What can hang from each mark:
J_115: J_517 J_764
J_74: J_173
J_191: J_361
J_361: J_191 J_436
J_173: J_74 J_376
J_376: J_173 J_764
J_392: J_436 J_517
J_436: J_361 J_391 J_392
J_391: J_436
J_517: J_115 J_392
J_764: J_74 J_115 J_376

Known rows, with every way that one mark hangs from another:
J_436(J_391 J_392(J_517)): 29, -12, 7, 15, 4, -3, 14, 0, 0, -14, 4, 9, -7, -12, -28, -8, -4, -27, 59, -6, 22, 28, 4, -15, 21, 10, 26, -38, -4, -17, -9, 4, 5, -24
J_436(J_361 J_391 J_392): 39, 0, -4, 5, 9, -17, 45, -40, -3, 18, -13, 13, -1, -15, -42, 32, -9, -19, 73, 17, 27, 37, 31, -7, 12, 19, 26, -53, -1, -32, -13, 9, 26, -36
J_517(J_115(J_764(J_74))): -3, 19, -6, -8, 6, 1, -19, 19, -35, -5, -4, 1, 17, -3, -7, -4, -9, 7, 12, -28, -6, -6, 16, -12, -18, -1, 2, 3, -14, -10, -12, -3, 12, -2
J_392(J_436 J_517): 7, -23, 5, -29, -8, 18, -38, 23, -25, 0, 22, 14, -3, 5, 11, -34, 2, -26, 15, -27, 10, 12, -19, -1, 14, 0, 21, 12, 6, -7, -25, -5, -15, -2
J_392(J_436 J_517(J_115(J_764(J_74(J_173))))): -7, -5, 1, -50, -10, 15, -46, 45, -56, -7, 28, 5, 12, 6, 1, -56, -5, -6, 31, -41, 8, 11, 22, -27, -2, 2, 19, 7, -10, -8, -34, -2, -16, 1
J_376(J_173(J_74) J_764(J_115(J_517(J_392)))): 4, -4, -18, -7, 14, -4, 4, -1, -41, 1, 3, -20, 22, -9, -17, 2, -5, -25, -28, -34, 0, 31, -12, -11, -10, -10, 19, 21, -48, -18, -16, 3, 23, 29
J_391(J_436(J_392)): 11, -27, -7, -33, 2, -5, 8, -21, -6, 23, -3, 9, -2, 4, 1, -3, 4, -19, 55, 8, 12, 16, 13, 15, -2, 20, 11, 9, 2, -18, -20, 3, 4, 8
J_764(J_74 J_115(J_517) J_376): -22, -14, -11, 12, 9, -9, 10, 42, -53, -7, -6, -27, 12, -39, 1, -30, -17, 8, 10, 10, -9, -22, 16, -26, -7, -5, -2, -6, -18, -10, -13, -11, 31, 55
J_436(J_361 J_391 J_392(J_517)): 41, 0, 3, 3, 1, -7, 25, -15, 3, 1, 4, 19, -5, -18, -38, 18, -8, -41, 72, 3, 31, 37, 22, -15, 24, 14, 35, -58, -3, -35, -15, 8, 10, -34
J_764(J_74 J_115 J_376): -14, -9, -10, -9, 12, 2, 5, 42, -38, -10, 3, -19, -3, -33, 1, -33, -14, 12, 5, 3, -9, -17, 29, -37, -11, 3, 0, -8, -10, -12, -16, -3, 27, 37
J_392(J_436(J_361 J_391) J_517): 36, -15, 5, -21, -6, 10, -15, -2, -24, 14, 15, 29, -1, -5, -18, -3, -3, -33, 62, -9, 29, 34, 3, -4, 19, 5, 38, -28, 5, -30, -34, -2, 2, -19
J_361(J_191 J_436(J_392)): 14, -40, -3, -1, 6, 0, 20, -9, -18, 7, -11, -22, 31, 26, 4, -25, 7, -5, 1, 41, 12, 14, 1, 24, -3, 21, 5, 26, 27, -5, -34, 0, 17, -45
J_376(J_764): -8, 1, -3, 1, 2, 8, -4, 15, -19, 12, 11, 7, -6, -8, 9, 0, 1, -5, -3, -2, 7, 10, -7, 8, -6, -2, 2, 14, -15, -4, -8, 10, -8, 7
J_392(J_517(J_115)): 9, 8, 8, -14, -8, 0, -29, 9, 13, -32, 22, 32, 16, -10, 3, -25, 0, -28, -5, -39, -2, 3, -2, -9, 5, -9, 8, -10, -3, -7, -7, -7, -21, 2
J_376(J_173 J_764(J_74 J_115)): -8, -10, -12, 4, 13, 9, -9, 14, -37, 0, 3, -6, -12, -26, -1, 6, -13, -4, 7, -28, -5, 14, 12, -23, -8, 1, 17, 27, -35, -15, -22, 14, 20, 7
J_74(J_173(J_376)): -14, -11, -3, -13, -14, -5, 15, 40, 7, -9, 25, -25, -11, 7, 0, -36, 8, 3, -4, 7, -6, -13, 59, -19, -2, 4, -4, -37, -17, 7, -12, 4, -17, -8
J_191(J_361): 3, 18, 1, -1, 2, 0, 13, -9, -7, -9, 4, -6, -4, -19, -10, 26, -1, 4, -8, 11, -5, 5, 5, -10, 2, 5, 3, -19, -8, 0, 5, 2, 12, -51
J_764(J_74 J_376): -23, -6, -9, -14, 8, -1, 7, 76, -44, -2, 6, 15, -19, -27, 3, -25, -11, 8, 21, -5, 7, -27, 33, -19, -14, 2, -12, -26, -16, -6, -12, 5, 31, 35
J_173(J_74 J_376(J_764(J_115))): 8, -12, -16, -12, 4, 3, 9, 24, -17, -3, 20, -18, 4, -4, -9, -12, 10, -23, -37, -22, -12, -11, 30, -1, -11, 2, 6, -6, -36, -17, -25, -2, -12, 5
J_392(J_436(J_361 J_391) J_517(J_115(J_764))): 39, -1, 3, -26, -2, 7, -33, -17, -38, 9, 15, 27, 17, -1, -21, -12, -5, -34, 56, -28, 21, 36, -3, -8, 5, 1, 41, -29, -2, -41, -40, -9, -2, -27
J_376(J_173 J_764(J_74 J_115(J_517(J_392)))): -13, -3, -18, 9, 11, 2, -4, 33, -51, 2, -4, -30, 10, -26, -5, 0, -18, -11, 1, -27, -2, 31, -5, -18, -11, -9, 22, 28, -41, -16, -21, 9, 38, 30
J_392(J_436(J_361(J_191)) J_517(J_115(J_764))): 17, -6, 5, -30, -5, 17, -42, -4, -35, 6, 18, 12, 34, 16, 3, -19, 3, -35, 17, -24, 6, 29, -5, 7, -2, 8, 33, 0, 10, -34, -44, -10, -11, -37
J_376(J_173 J_764): -6, -9, -5, 1, 9, 4, -5, 9, -23, 5, 11, 21, -22, -10, 7, 10, -1, -17, 0, -27, 6, 14, -4, -3, -7, -3, 8, 6, -34, -11, -13, 15, 7, -6
J_115(J_764(J_376)): -16, -3, -3, -3, 11, 10, -4, 40, -45, 3, 7, -22, -16, -2, 6, -24, 0, 0, -1, 8, -2, -16, -7, -23, -17, 0, -2, -23, -15, -14, -5, -3, 10, 14
J_517(J_115 J_392(J_436)): 17, 8, -9, -58, 0, -3, -24, -3, -17, 4, 7, 11, 34, 8, -1, -42, -2, -8, -4, -41, 2, 43, -7, 1, -18, -4, 16, 11, 7, -11, -29, -9, 16, 4
J_436(J_392(J_517(J_115(J_764(J_376(J_173)))))): 9, -9, 1, -20, 13, -4, -11, 23, -31, -30, 19, 20, -14, -15, -3, -37, -6, -45, 16, -47, 2, 5, 5, -37, -4, 3, 15, -44, -30, -27, -18, 0, 7, -13
J_436(J_391): 18, -5, 3, 23, 4, -6, 15, -14, 1, 2, -8, 5, 1, -6, -22, 7, -1, 5, 38, 10, 13, 14, 5, 0, 3, 2, 11, -23, -2, -8, -5, 0, 14, -10
J_517(J_115 J_392): 11, 26, -7, -31, 0, -9, -9, 1, 12, -13, 4, 4, 31, 0, -6, -25, -4, -7, -18, -32, -4, 32, 1, -5, -17, -9, 6, -5, 0, -7, -8, -4, 16, 7
J_517(J_115(J_764(J_74(J_173))) J_392(J_436)): -7, 15, -15, -63, -1, 8, -25, 44, -61, 11, 10, -25, 29, 15, -11, -54, -10, 15, 20, -33, 5, 37, 26, -25, -26, 3, 17, 11, -8, -9, -34, 1, 20, 9
J_74(J_173(J_376(J_764(J_115(J_517))))): -23, -17, -7, 7, -12, -6, 15, 29, -15, -3, 24, -50, 8, -10, 6, -39, 5, -1, -14, 17, -12, -2, 41, -14, -2, -4, 5, -11, -31, 1, -19, 0, -22, 17
J_173(J_74 J_376(J_764(J_115(J_517)))): 1, -15, -17, 4, 1, -5, 13, 26, -31, 0, 12, -26, 15, -9, -8, -9, 8, -26, -34, -17, -10, -16, 18, 7, -8, -5, 4, -3, -43, -14, -24, -9, -7, 19
J_361(J_191 J_436): 6, -33, 0, 5, -1, 6, 4, -1, -13, 4, -6, -21, 35, 27, 13, -22, 10, 4, -19, 43, 7, 2, -5, 26, -7, 8, 0, 34, 27, 0, -32, -3, 10, -31
J_115(J_517(J_392) J_764(J_376(J_173(J_74)))): -13, -1, -17, -12, 17, -4, 6, 62, -77, 0, -3, -29, 5, 1, -14, -19, -6, -22, -13, -22, 7, 0, -15, -24, -23, -13, 4, -30, -48, -22, -9, -5, 45, 37

Rows:
20, -7, -6, -18, 7, -4, 27, -19, -28, -2, -1, -15, 2, -9, -11, 6, -1, -5, -1, 32, 9, 12, 4, -7, 4, 14, 6, -4, 4, -5, -18, 3, 23, -72 -> J_191(J_361(J_436(J_392)))
0, 2, -7, 12, 1, -6, 1, -15, -7, -4, -12, -60, 38, -8, -6, -19, -7, -2, -22, 9, -13, 28, -23, -11, 0, -11, 19, 21, -1, -7, -3, -13, 15, 31 -> J_764(J_115(J_517(J_392)))
19, -22, 0, -43, -3, -5, -14, -11, 5, -3, 13, 33, 10, -4, 3, -22, 4, -42, 49, -26, 11, 17, 13, 8, 3, 12, 17, 0, 0, -24, -26, -3, -13, 8 -> J_391(J_436(J_392(J_517(J_115))))
13, -30, -1, -33, -4, 5, -8, 2, -1, 6, 11, 14, -5, 0, 4, -15, 5, -39, 54, -7, 16, 15, 6, 8, 9, 15, 20, 3, 1, -20, -21, 3, -10, 9 -> J_391(J_436(J_392(J_517)))
11, -10, -12, -13, 16, 3, 0, -19, -28, -1, 9, 5, 3, -8, -14, 11, -1, -18, -23, -35, -2, 16, 5, -15, -8, 1, 13, 19, -42, -18, -17, 8, 6, 3 -> J_376(J_173(J_74) J_764(J_115))
-7, 0, -1, -17, 6, 7, -34, 64, -44, -32, 23, 26, -11, -21, 1, -33, -11, -29, 11, -56, -1, -15, 12, -39, -11, -9, 9, -32, -35, -22, -20, -1, 12, 9 -> J_392(J_517(J_115(J_764(J_74 J_376(J_173)))))
-11, -18, -12, -7, 18, -2, 2, 37, -41, -16, 3, -7, -16, -35, -3, -25, -17, 2, 9, -20, -10, -13, 31, -45, -12, 1, 5, -15, -27, -18, -20, 2, 39, 26 -> J_764(J_74 J_115 J_376(J_173))
16, -6, -2, 1, 5, -5, 34, -26, -2, 15, -10, -4, 19, 5, -16, 24, -1, -20, 31, 21, 10, 29, 28, 11, 4, 27, 18, -21, 11, -25, -18, 8, 15, -45 -> J_436(J_361(J_191) J_392)
23, -38, 2, 26, 3, 2, 16, -11, -12, 7, -13, -15, 37, 22, -8, -17, 9, 9, 14, 52, 19, 16, -1, 28, -3, 9, 8, 12, 25, -7, -36, -4, 24, -39 -> J_361(J_191 J_436(J_391))
18, -30, 0, -27, -5, 5, 4, -12, 2, 18, 7, 15, 14, 7, -2, 9, 6, -49, 62, 13, 21, 28, 23, 24, 8, 26, 29, -8, 12, -37, -33, 5, -2, -16 -> J_391(J_436(J_361(J_191) J_392(J_517)))
41, -2, 8, 10, 2, -12, 21, -33, 12, -11, 0, 30, 34, -9, -37, 9, -4, -40, 62, -2, 22, 46, 32, 6, 13, 19, 34, -55, 7, -38, -29, 1, 11, -56 -> J_436(J_361(J_191) J_391 J_392(J_517(J_115)))
27, 17, -12, -65, -2, -5, -15, -14, -17, 15, 6, 19, 34, 4, -9, -20, -6, -18, 8, -34, 9, 51, 8, 0, -15, -1, 23, -6, 7, -25, -33, -5, 20, -4 -> J_517(J_115 J_392(J_436(J_361)))
37, -14, 9, -17, -6, 1, -18, -21, -13, 2, 12, 43, 39, 1, -17, -14, 2, -32, 51, -20, 21, 44, 14, 17, 8, 9, 36, -25, 13, -34, -48, -9, 1, -39 -> J_392(J_436(J_361(J_191) J_391) J_517(J_115))
-3, -9, -9, -18, -3, -3, -7, 20, -43, 19, -7, -24, 26, 6, 2, -25, -4, -9, 5, -7, 8, 31, -30, 12, -3, -8, 15, 16, -2, -4, -18, -11, 23, 27 -> J_115(J_517(J_392(J_436)))
8, 19, -16, -49, 18, -6, -7, 34, -44, -16, 10, 6, 13, 3, -18, -33, -4, -21, -24, -54, 0, 14, 7, -31, -36, -8, 3, -34, -38, -26, -17, -2, 37, 15 -> J_517(J_115(J_764(J_376(J_173(J_74)))) J_392)
-15, 17, -5, -19, -1, -2, -11, 24, -34, -6, 6, -9, 17, 1, -11, -23, -9, 20, 18, -16, -4, -3, 42, -26, -17, 2, -2, -6, -17, -2, -11, 3, 3, 2 -> J_517(J_115(J_764(J_74(J_173))))
-9, 27, -15, -34, 12, 2, -13, 69, -51, -10, 5, -14, 15, -10, -6, -42, -13, 1, -1, -31, -2, 8, 14, -30, -36, -7, 3, -22, -19, -19, -18, -1, 40, 28 -> J_517(J_115(J_764(J_74 J_376)) J_392)
0, 15, -11, -32, 15, -2, -15, 33, -34, -15, 9, -6, 6, -3, -3, -41, -7, -16, -17, -42, -5, 20, -4, -32, -34, -10, 8, -32, -27, -25, -16, -3, 35, 9 -> J_517(J_115(J_764(J_376(J_173))) J_392)
-8, -12, -16, 8, 1, 10, -1, 54, -24, -2, 15, -32, -10, -21, 7, -16, -1, -9, -10, -12, -16, -11, 34, -10, -11, 2, 11, 2, -27, -13, -30, 4, 2, 4 -> J_173(J_376(J_764(J_74 J_115)))
-9, -26, -5, 14, 13, -16, 7, -3, -32, -15, -2, -19, 2, -29, 4, -27, -9, -13, -10, -3, -13, -9, -5, -28, -5, -10, 5, -18, -28, -17, -11, -14, 25, 36 -> J_764(J_115(J_517) J_376(J_173))
-21, -8, -12, -5, -12, -3, 14, 48, -15, -4, 25, -67, 15, -6, 3, -50, 3, -4, -24, 12, -11, 20, 34, -19, -8, -7, 12, -11, -30, -2, -20, 1, -10, 25 -> J_74(J_173(J_376(J_764(J_115(J_517(J_392))))))
5, -2, 2, -20, 8, -2, -9, 27, -27, -25, 19, 10, -3, -14, -1, -45, -3, -35, 15, -29, 3, 3, 2, -28, -3, 5, 12, -37, -15, -23, -14, -4, -4, -4 -> J_436(J_392(J_517(J_115(J_764(J_376)))))
27, -5, -10, -3, 3, -8, 8, -40, -28, 21, -15, -43, 40, -10, -26, -7, -11, -9, 27, 15, 7, 54, -14, -7, 5, -3, 39, 0, 4, -29, -28, -14, 30, 14 -> J_764(J_115(J_517(J_392(J_436(J_361 J_391)))))
17, 6, -13, -52, -1, 8, -7, 6, -26, 28, 4, -8, 13, 10, -8, -11, -5, -17, 14, -10, 15, 47, -1, -1, -7, 4, 26, -1, 9, -22, -27, 3, 24, -3 -> J_517(J_392(J_436(J_361)))
27, -7, -7, -21, 2, 7, 8, -5, -22, 30, -7, -13, 31, 15, -23, -4, -1, -8, 39, 10, 23, 65, 4, 12, -6, 13, 36, -12, 17, -28, -38, 2, 38, -28 -> J_517(J_392(J_436(J_361(J_191) J_391)))
21, -9, 6, -38, -10, 7, -32, -10, -14, 0, 19, 38, 37, 6, 4, -21, 3, -37, 17, -27, 9, 29, 7, 14, 5, 7, 28, -4, 14, -27, -44, -9, -12, -29 -> J_392(J_436(J_361(J_191)) J_517(J_115))
-32, -13, -12, 18, 14, -2, -2, 76, -89, 3, -8, -16, -15, -21, -1, -9, -15, -5, 24, -11, 3, -28, 1, -25, -17, -7, 0, -25, -46, -16, -13, -2, 44, 33 -> J_115(J_517 J_764(J_74 J_376(J_173)))
24, -2, 4, 26, 2, -4, 27, -28, 4, 15, -13, 4, 24, 1, -30, 33, 0, -4, 45, 34, 19, 29, 26, 16, 3, 14, 20, -36, 11, -27, -18, 3, 23, -39 -> J_436(J_361(J_191) J_391)
26, -18, -3, -25, 2, 3, -15, 2, -30, -13, 11, -8, 17, 12, 2, -41, 0, -31, 2, -4, 11, 9, -15, -11, 0, 3, 15, 10, 6, -16, -31, -5, -5, -28 -> J_361(J_436(J_392(J_517(J_115(J_764)))))
2, -8, -16, -16, 1, 2, 12, 53, -23, 3, 22, 9, -8, 2, -7, -4, 14, -27, -26, -29, 2, -19, 32, 12, -13, 1, -4, -20, -42, -11, -22, 4, -6, 1 -> J_173(J_74 J_376(J_764))
12, 12, -10, -50, 4, 8, -33, 3, -43, 11, 3, -20, 31, 20, -2, -42, -2, -7, -4, -35, -2, 43, -20, -8, -24, -3, 23, 15, 1, -19, -29, -9, 16, -3 -> J_517(J_115(J_764) J_392(J_436))
34, -12, 8, 20, 3, -2, 28, -16, 4, -1, -2, 7, 16, -5, -35, 17, -1, -38, 66, 17, 27, 43, 25, 3, 20, 23, 37, -51, 8, -35, -22, 7, 14, -54 -> J_436(J_361(J_191) J_391 J_392(J_517))
8, -18, -10, -22, 20, -8, 11, -3, -28, -18, 8, 2, -4, -17, -13, -23, -3, -13, -22, -24, -8, -10, 20, -36, -11, 0, 1, -22, -32, -21, -15, -5, 22, 24 -> J_764(J_115 J_376(J_173(J_74)))
11, -18, -2, -24, -2, 8, -4, -18, -27, 33, -2, 7, 22, 15, 0, 4, 4, -9, 25, 11, 11, 28, 9, 23, -1, 17, 20, 6, 18, -21, -36, -2, 9, -30 -> J_392(J_436(J_361(J_191)))
-35, -8, -11, 17, -8, -1, 7, 81, -62, 4, 2, -57, 1, 0, -6, -19, -6, 10, 21, 10, -4, -26, 40, -21, -8, -2, 0, -19, -35, 1, -12, -2, 9, 15 -> J_115(J_517 J_764(J_74(J_173(J_376))))
48, 9, 3, -6, 2, -17, 18, -31, 9, -10, 5, 40, 13, -23, -40, 10, -10, -43, 68, -16, 26, 40, 31, -11, 17, 10, 33, -64, -4, -38, -20, 2, 8, -34 -> J_436(J_361 J_391 J_392(J_517(J_115)))
-1, -15, -8, -29, 16, -9, 13, 33, -35, -11, 12, 36, -19, -11, -10, -13, 0, -18, -7, -32, 9, -21, 23, -20, -14, 0, -11, -42, -38, -14, -11, 2, 27, 20 -> J_764(J_376(J_173(J_74)))
3, -5, -22, -7, 2, -3, 11, 43, -29, -1, 13, -42, 23, -4, -12, -18, 6, -30, -42, -22, -10, 6, 13, 2, -14, -8, 12, -4, -42, -17, -25, -6, 8, 26 -> J_173(J_74 J_376(J_764(J_115(J_517(J_392)))))
36, -13, 3, -2, 5, -2, 23, -8, -21, -16, 6, -5, 2, -17, -25, -1, -2, -19, 29, 29, 23, 23, 2, -12, 17, 12, 23, -28, 1, -13, -22, 3, 23, -80 -> J_191(J_361(J_436(J_391 J_392(J_517))))
28, -24, 8, -5, -6, 14, -13, -3, -21, 14, 10, 18, 18, 6, -15, -6, 2, -29, 57, 3, 26, 41, 4, 13, 16, 13, 40, -21, 15, -31, -41, -2, 5, -36 -> J_392(J_436(J_361(J_191) J_391) J_517)
-19, -14, -10, -13, 14, -3, 5, 71, -50, -9, 6, 29, -31, -29, 0, -15, -14, -3, 23, -27, 7, -23, 36, -30, -15, 0, -7, -34, -33, -11, -17, 9, 43, 22 -> J_764(J_74 J_376(J_173))
38, -33, 1, 1, 2, -1, 13, 0, -16, -6, 3, 1, 5, 1, -16, -29, -1, -25, 40, 20, 30, 20, -5, -4, 16, 8, 21, -10, 11, -14, -31, 1, 11, -30 -> J_361(J_436(J_391 J_392(J_517)))
27, -22, 0, -5, 2, 2, 10, -30, -26, 33, -10, 12, 23, 10, -20, 10, 2, -4, 58, 21, 22, 39, 14, 24, 3, 19, 29, -15, 17, -28, -40, -2, 21, -39 -> J_392(J_436(J_361(J_191) J_391))
-5, -3, -10, -5, 1, 11, -9, 15, -66, 35, -14, -57, 41, 25, -5, -3, -1, -14, 12, 16, 8, 40, -29, 16, -12, 3, 31, 12, 3, -25, -29, -9, 29, -6 -> J_115(J_517(J_392(J_436(J_361(J_191)))) J_764)
